Each row was made from one walk, in order. Every step used is in the known rows, and no mark comes twice. Write each row's walk.
Known rows:
vepada > temi > tavof > seges > fufad > zavib > sugotev: [ 1.902 -0.767  2.263 -0.144  0.083  1.320  0.588 -3.098 -1.670 -4.046
 -0.601  0.821 -1.484 -2.238  1.399 -1.286  2.103 -1.646 -0.401  0.868
  1.821 -1.469  0.984  1.729 -1.128 -2.394  3.716 -3.676  1.252  1.956]
seges > fufad > zavib > sugotev > temi > tavof > mepupad > vepada: [ 0.069 -2.286  0.285 -1.428 -0.260 -0.561  2.506 -2.109 -3.773 -1.433
  0.563  1.565  3.690  1.628  1.853 -0.555  1.211 -0.285  2.102  1.892
  1.796  1.220 -0.047 -2.043  1.379 -0.267  2.544 -4.224  0.547  0.283]
seges > tavof > mepupad > vepada > temi > sugotev > zavib > fufad: [ 1.544  1.918 -0.585  0.027 -0.654  1.798  0.874 -2.978 -0.948 -0.955
 -1.611  3.032  1.249 -2.119  4.443  0.584  1.103 -1.128 -3.533 -0.917
 -0.150 -1.933 -1.150 -2.282  0.156 -1.483  3.166 -0.902 -1.032 -1.353]
zavib > fufad > seges: [ 0.746  1.858  2.988 -0.675  1.563 -1.150  1.856 -0.515 -0.724 -2.939
  1.317 -1.188  2.269  0.677 -1.825 -1.508 -1.104 -1.506 -0.384  2.804
 -1.000  1.301  1.138 -0.522  2.064 -2.948  3.540  0.565  0.849 -1.551]
zavib > sugotev: [-0.695 -0.968  1.961 -3.922  2.499  1.592 -0.852  0.175  2.275 -2.098
  2.873 -5.345  1.591 -0.037 -3.831 -1.527  2.126 -2.317 -0.100  4.433
 -0.793  1.799  2.028  0.602  2.968 -2.116  2.449  0.844  2.155 -0.369]
tavof > mepupad > vepada > temi > sugotev > zavib > fufad: [-1.358  1.308  1.413 -0.966 -3.137  2.073  1.143 -1.613 -2.468 -1.154
 -0.341  2.194  3.618  1.520  3.661 -1.412  3.071 -1.449 -2.307 -1.230
  0.018  3.854  0.610  0.005  1.003 -3.815  2.816  2.184 -0.277 -1.509]
zavib > sugotev > temi > tavof > mepupad: [ 0.417  0.886  2.025 -4.156  2.175  0.738  0.940 -0.713  0.248 -2.301
  1.836 -1.249  3.828  0.004 -4.175 -1.280  2.245 -3.294 -0.074  3.556
 -0.845  1.866  0.487  3.146  1.924 -2.733  2.565 -1.915  2.679  0.390]
temi > sugotev > zavib > fufad > seges > tavof: [ 0.870 -0.960  2.874 -1.106  1.181 -0.276  1.281  0.422 -2.573  1.915
 -0.447 -3.294  1.609  1.412  0.139 -3.745 -0.960 -2.772 -0.219  4.692
 -1.636  1.403  0.153  0.140  0.825 -2.800  3.192 -3.812  0.455 -1.149]
vepada > temi > sugotev > zavib: [ 1.209 -3.003  4.425 -0.072 -1.599  0.350  0.275 -1.350 -1.543 -0.344
 -2.031 -3.682 -0.508  1.905  1.143 -3.939  1.336 -2.126 -1.548  1.240
  1.383  2.871  1.467  1.703  0.588 -0.944  3.535 -1.421  1.149  1.833]
tavof > mepupad > vepada > temi > sugotev: [-0.581  2.507  1.640 -0.899 -2.285  3.539  1.594 -3.101 -1.533 -1.023
 -0.269  0.985  2.256  0.848  4.280 -0.599  3.678  0.010 -2.652 -1.110
 -0.125  2.131  1.055  0.011  0.609 -2.304  2.068  1.991 -0.744 -1.099]
fufad > zavib: [ 1.192 -4.620 -3.415 -0.295  0.274  0.064  1.932 -2.027  1.187 -0.610
 -0.050 -4.781  1.956 -1.050 -1.741  0.955  0.238  1.046  3.823  0.822
  2.755  0.410  0.883  0.145  0.006  0.048  4.219 -1.229  1.333  1.393]
temi > vepada: [ 4.101  1.990  0.935 -2.048  1.923  2.900  3.505 -2.908  0.167  1.422
 -0.648 -4.723 -0.391 -0.227  0.276  0.214  4.054  2.725 -1.519 -2.543
  2.009  0.053  1.504  1.685  0.668 -0.735  4.073 -2.660 -2.209  0.771]
fufad > seges > tavof > mepupad > vepada > temi > sugotev > zavib: [ 2.026  1.982  1.845  0.055 -0.085  1.139  3.526 -3.806 -3.455  0.000
 -3.564  4.242 -2.203 -2.196  3.351 -1.102 -1.426 -0.105 -1.771  0.869
 -0.196 -3.720 -2.479 -0.883 -2.380 -1.025  1.659 -1.737  0.499 -0.396]
mepupad > tavof > seges > fufad: [ 3.084  1.991  0.735 -0.561  2.474  2.490  1.314 -4.832  0.445  0.286
  1.507 -1.501  0.157 -2.650  3.463  3.190 -1.201 -0.851 -0.035  0.581
  2.355 -5.102  0.667  1.677  2.404  1.215 -0.314 -1.810 -0.976  0.360]
fufad > seges > tavof > mepupad > vepada > temi > sugotev: [ 2.241  3.487  2.751  0.151  0.589  1.765  3.531 -4.327 -2.630 -0.625
 -3.275  3.819 -2.381 -2.254  3.416 -0.757 -0.928  0.315 -2.160  0.690
 -1.059 -4.579 -1.599 -1.646 -2.265 -0.891  1.203 -1.772  0.343 -0.477]
mepupad > vepada > temi > sugotev > zavib > fufad > seges: [-1.528 -0.272  4.375 -0.047 -1.626 -1.334  3.145 -2.052 -5.330 -3.090
 -5.839  1.498  1.246  3.077  2.053 -3.078  2.466 -1.306 -1.324  1.406
  0.487  1.658  0.722 -1.457  0.946 -3.599  2.337 -1.259  0.325 -1.495]
tavof > mepupad > vepada > temi > sugotev > zavib > fufad > seges > zuvaz: [-2.112  2.650  2.333 -0.461 -2.574  2.217  2.055 -1.565 -4.523 -1.363
 -0.518  4.563  3.777  1.094  4.906 -1.842  2.412 -0.987 -3.128 -1.232
 -0.019  3.481 -0.067 -0.825 -0.195 -3.788  2.462  2.712 -0.487 -1.432]
tavof > seges: [ 0.694  3.372 -1.582 -1.604  3.418  4.153 -0.156 -3.061  0.113 -0.041
  2.432 -5.490  0.644 -3.452  2.139  0.718  0.324 -0.033 -0.542  0.079
  0.964 -0.892  1.490  4.102  0.125  0.003  2.651  0.231 -0.726  0.071]
vepada > temi > sugotev > zavib > fufad > seges: [ 0.858 -2.449  5.886  0.147 -1.684 -0.729  0.698 -0.508 -3.060 -1.231
 -2.413 -1.446 -0.129  2.323  0.617 -4.928  0.498 -2.961 -1.644  1.999
  0.691  2.790  1.136  0.878  0.515 -2.905  3.584 -1.297  1.614  1.152]
fufad > zavib > sugotev > temi > tavof: [ 0.642 -4.765 -1.265 -2.430  1.027 -1.017  1.855 -0.285 -0.418 -2.621
 -0.433 -2.193  3.530 -0.370 -4.990 -0.731  1.161 -1.887  3.707  3.040
  1.679  0.803  0.603  1.046  0.267 -3.088  3.847 -3.196  3.226  1.282]
sugotev > zavib > fufad: [ 0.134 -2.602 -1.904 -1.441 -0.205 -2.382  0.832  0.732 -0.376  0.009
  1.457 -3.288  4.171  0.797 -1.626 -1.182 -0.445 -2.491  0.809  1.638
  2.427  4.626 -0.367  2.298  2.899 -1.254  5.025  0.289  0.489 -0.411]

Write each row's walk:
[ 2.055  2.449  2.188 -0.020  2.085 -1.213  1.847 -1.532 -0.437 -3.027
  0.261  0.418  1.311 -0.893 -0.690 -0.674 -1.815 -1.390 -1.356  2.393
 -1.244 -1.068  0.316 -2.010  1.315 -2.249  3.509 -0.468  0.270 -1.676] : zavib > fufad > seges > tavof
[ 0.253  0.997  2.544 -3.748  3.333  0.292  0.569 -1.077 -1.445 -2.428
  1.477 -1.765  3.159 -0.224 -2.847 -1.710  1.622 -3.407 -0.005  3.952
 -0.198  1.125  0.493  3.025  2.114 -1.908  2.164 -3.356  2.250  0.451] : zavib > sugotev > temi > tavof > seges > fufad
[ 1.543  2.950  1.931 -0.082  1.197 -0.150  1.446 -1.364 -0.554 -2.894
  1.106  1.326  1.787 -1.182  0.078 -0.529 -1.735 -1.382 -1.805  1.693
 -1.658 -0.635 -0.027 -1.748  0.998 -3.131  3.248  0.345  0.297 -1.838] : zavib > fufad > seges > tavof > mepupad
[ 2.903  1.301  1.823  0.149 -1.260  2.091  1.634 -4.105  0.828 -2.727
  0.023  0.986 -1.108 -1.896  1.714 -0.041  2.467 -0.554 -1.934 -1.091
  1.239 -0.274  0.097  2.648 -1.034 -0.956  4.017 -1.361  0.630  1.885] : vepada > temi > tavof > mepupad
[ 0.699  2.780  4.646  0.138  0.282 -0.353  1.584 -1.245 -2.617 -3.590
 -1.448  3.179  1.421  0.484  1.446 -2.182 -0.234 -2.091 -2.965  2.154
 -2.420 -0.525  0.598 -2.911  0.644 -4.779  2.951 -0.352  0.286 -2.244] : zavib > fufad > seges > tavof > mepupad > vepada > temi > sugotev
[-0.541 -0.100  3.764  0.179 -1.174 -1.122  3.087 -2.393 -5.131 -3.274
 -6.539  2.631  0.632  1.880  2.702 -2.383  2.352 -1.291 -1.949  1.047
  0.171 -0.055  0.101 -2.179  0.309 -3.061  2.397 -1.780 -0.135 -1.460] : mepupad > vepada > temi > sugotev > zavib > fufad > seges > tavof
[ 1.560 -1.430  5.670  0.154 -0.802  1.254  0.243 -2.060 -0.592 -1.236
 -1.698 -4.243 -0.906  1.789  1.314 -3.352  1.820 -1.461 -2.176  1.153
  0.648  1.697  2.421  0.767  0.689 -0.758  3.139 -1.165  0.985  1.682] : vepada > temi > sugotev
[ 0.250 -3.888 -1.484 -2.559  1.606  0.047  1.262 -0.463 -1.064 -2.815
 -0.070 -2.231  3.391 -1.203 -4.289 -0.772  1.095 -1.941  3.460  2.925
  1.527  0.330  0.646  1.722 -0.337 -3.922  3.583 -3.159  2.965  1.230] : fufad > zavib > sugotev > temi > tavof > seges
[ 1.085  2.615  3.054  0.160  0.011 -0.756  1.837 -1.862 -2.009 -4.271
 -1.381  3.820  1.575 -0.372  1.148 -1.154 -0.458 -1.714 -2.866  0.699
 -1.046 -0.759  0.115 -2.743  0.756 -3.934  3.026  0.629  0.264 -1.938] : zavib > fufad > seges > tavof > mepupad > vepada > temi
[ 0.931  0.681  0.021 -2.057  2.319  2.457  0.406 -2.149 -4.155 -0.185
  1.103 -2.211  2.279 -1.160  2.946 -1.015  0.888 -0.469 -0.021 -0.158
  2.466 -0.075  1.659  1.750  0.274 -1.355  2.326 -3.150 -0.525  0.797] : tavof > seges > fufad > zavib > sugotev > temi > vepada
[-0.693  2.389  0.207 -0.857 -2.481  3.046  1.694 -3.767 -0.751 -1.788
 -0.171  1.569  2.282 -0.002  4.144  0.485  3.345  0.520 -2.349 -2.313
  0.814  2.060  0.488  0.180  0.983 -1.420  2.385  2.942 -0.562 -0.654] : tavof > mepupad > vepada > temi
[ 0.718 -4.930 -0.616 -2.699  0.748 -0.503  1.570 -0.055 -1.074 -2.144
 -0.995 -2.902  3.280  0.639 -4.491 -1.392  1.815 -1.195  2.878  1.414
  2.325  1.798  1.219  0.478  0.547 -3.734  3.823 -2.237  2.781  1.602] : fufad > zavib > sugotev > temi > vepada
[ 1.453 -1.244  4.881  0.222 -1.909  0.006  0.244 -1.263 -2.559 -1.094
 -2.122  0.734 -0.430  0.954  2.279 -4.238  0.446 -2.921 -2.951  0.908
  0.146  1.516  0.381  0.065 -0.317 -2.930  3.273 -1.161  1.181  0.941] : vepada > temi > sugotev > zavib > fufad > seges > tavof > mepupad
[-1.453  1.871  2.165 -0.967 -3.149  1.786  2.114 -1.678 -3.712 -1.279
 -1.036  3.592  2.661  1.399  3.874 -1.866  2.278 -1.222 -2.327 -0.357
 -0.377  3.066  0.147 -0.229  0.370 -4.400  2.428  1.925 -0.034 -1.623] : tavof > mepupad > vepada > temi > sugotev > zavib > fufad > seges
[ 0.343  1.340  1.438  0.033 -0.530  0.047  4.037 -4.651 -2.401 -4.220
 -4.726  1.685 -0.102  0.123  1.722  0.743  4.011  0.786 -0.668 -0.409
  1.724 -0.971  0.225  0.159 -0.011 -1.025  3.025 -2.121 -0.552 -0.496] : mepupad > vepada > temi > tavof
[-0.214  0.272  2.599 -1.121 -0.002  0.159  1.848  0.260 -3.769  1.778
 -0.981 -0.638  2.336  1.541  1.629 -3.427  0.271 -2.546 -0.557  3.840
 -1.777  1.624 -0.158 -0.578  0.568 -3.803  2.813 -2.865 -0.066 -2.232] : temi > sugotev > zavib > fufad > seges > tavof > mepupad > vepada
[ 0.000 -0.989  3.410 -1.410  0.832 -0.374  1.452  1.070 -2.752  2.136
  0.224 -4.278  2.222  2.761 -0.753 -4.339 -0.411 -2.966  0.377  4.854
 -1.424  3.005  0.717  1.006  1.246 -3.129  3.066 -3.080  0.699 -1.218] : temi > sugotev > zavib > fufad > seges
[-0.181  0.019 -0.502 -1.618  2.380  1.853 -0.367 -1.926 -3.569 -0.613
  1.971 -2.745  2.595 -1.190  2.543 -0.879 -0.220 -0.999  0.743  1.067
  2.059  0.384  1.388  1.803  0.661 -0.310  2.109 -2.279  0.276  0.761] : tavof > seges > fufad > zavib > sugotev > temi
[ 0.791  3.209 -0.374 -1.052  2.964  3.434 -0.155 -3.408 -1.921  0.547
  3.047 -4.159  0.769 -2.097  4.745  0.385 -0.205  0.325 -0.461  0.522
  1.412 -0.471  1.351  1.956  1.004  2.030  1.931 -1.304 -1.755  0.218] : tavof > seges > fufad
[ 2.860  2.193 -0.156 -0.761  2.705  2.859  1.157 -4.456  1.892 -0.143
  0.812 -2.321 -0.006 -3.671  1.581  3.496 -0.796 -1.068 -0.215  0.552
  2.041 -5.426  0.754  3.070  1.602  0.020  0.120 -0.795 -0.599  0.114] : mepupad > tavof > seges
[-0.974  1.074  0.591 -1.267 -3.111  2.712  1.550 -2.606 -2.217 -0.271
 -0.666  1.569  2.787  1.019  4.169 -1.036  3.335 -0.570 -2.076 -1.185
  0.663  3.010  0.191  0.669  0.603 -2.443  2.476  1.599 -0.328 -0.912] : tavof > mepupad > vepada > temi > sugotev > zavib
[-0.190 -1.672  2.474 -1.439  0.726 -0.229  0.737  1.341 -1.728  2.234
  0.861 -5.622  2.916  2.752 -0.651 -3.888  0.334 -3.015  0.401  4.529
 -1.176  3.915  1.229  1.125  2.171 -2.632  3.679 -2.572  0.222 -1.339] : temi > sugotev > zavib > fufad
[-0.298 -0.842  2.481 -4.023  2.512 -0.102 -0.069 -0.171  0.293 -2.489
  1.051 -4.182  3.853  1.240 -4.740 -1.990  1.471 -3.326 -0.277  3.656
  0.433  3.038  1.226  2.401  3.403 -1.159  2.208 -0.141  2.906  0.759] : zavib > sugotev > temi
[-0.467 -5.526 -1.522 -2.398  0.719  0.217  0.267 -0.028  1.229 -2.409
  0.923 -4.554  2.380 -0.528 -4.014 -0.860  1.206 -1.025  3.426  3.034
  1.247  1.107  1.523 -0.551  0.876 -3.217  3.616 -0.870  2.863  0.730] : fufad > zavib > sugotev
[ 1.925  2.338 -1.057 -1.673  3.303  2.401  2.147 -2.933 -1.203 -1.456
  2.413 -0.826 -0.309 -4.011  0.966  0.934  1.383 -0.431  2.089  2.847
  0.299 -3.335  0.124  2.461 -1.474 -1.766  3.411 -6.140 -0.279 -0.104] : temi > tavof > seges > fufad > zavib > sugotev
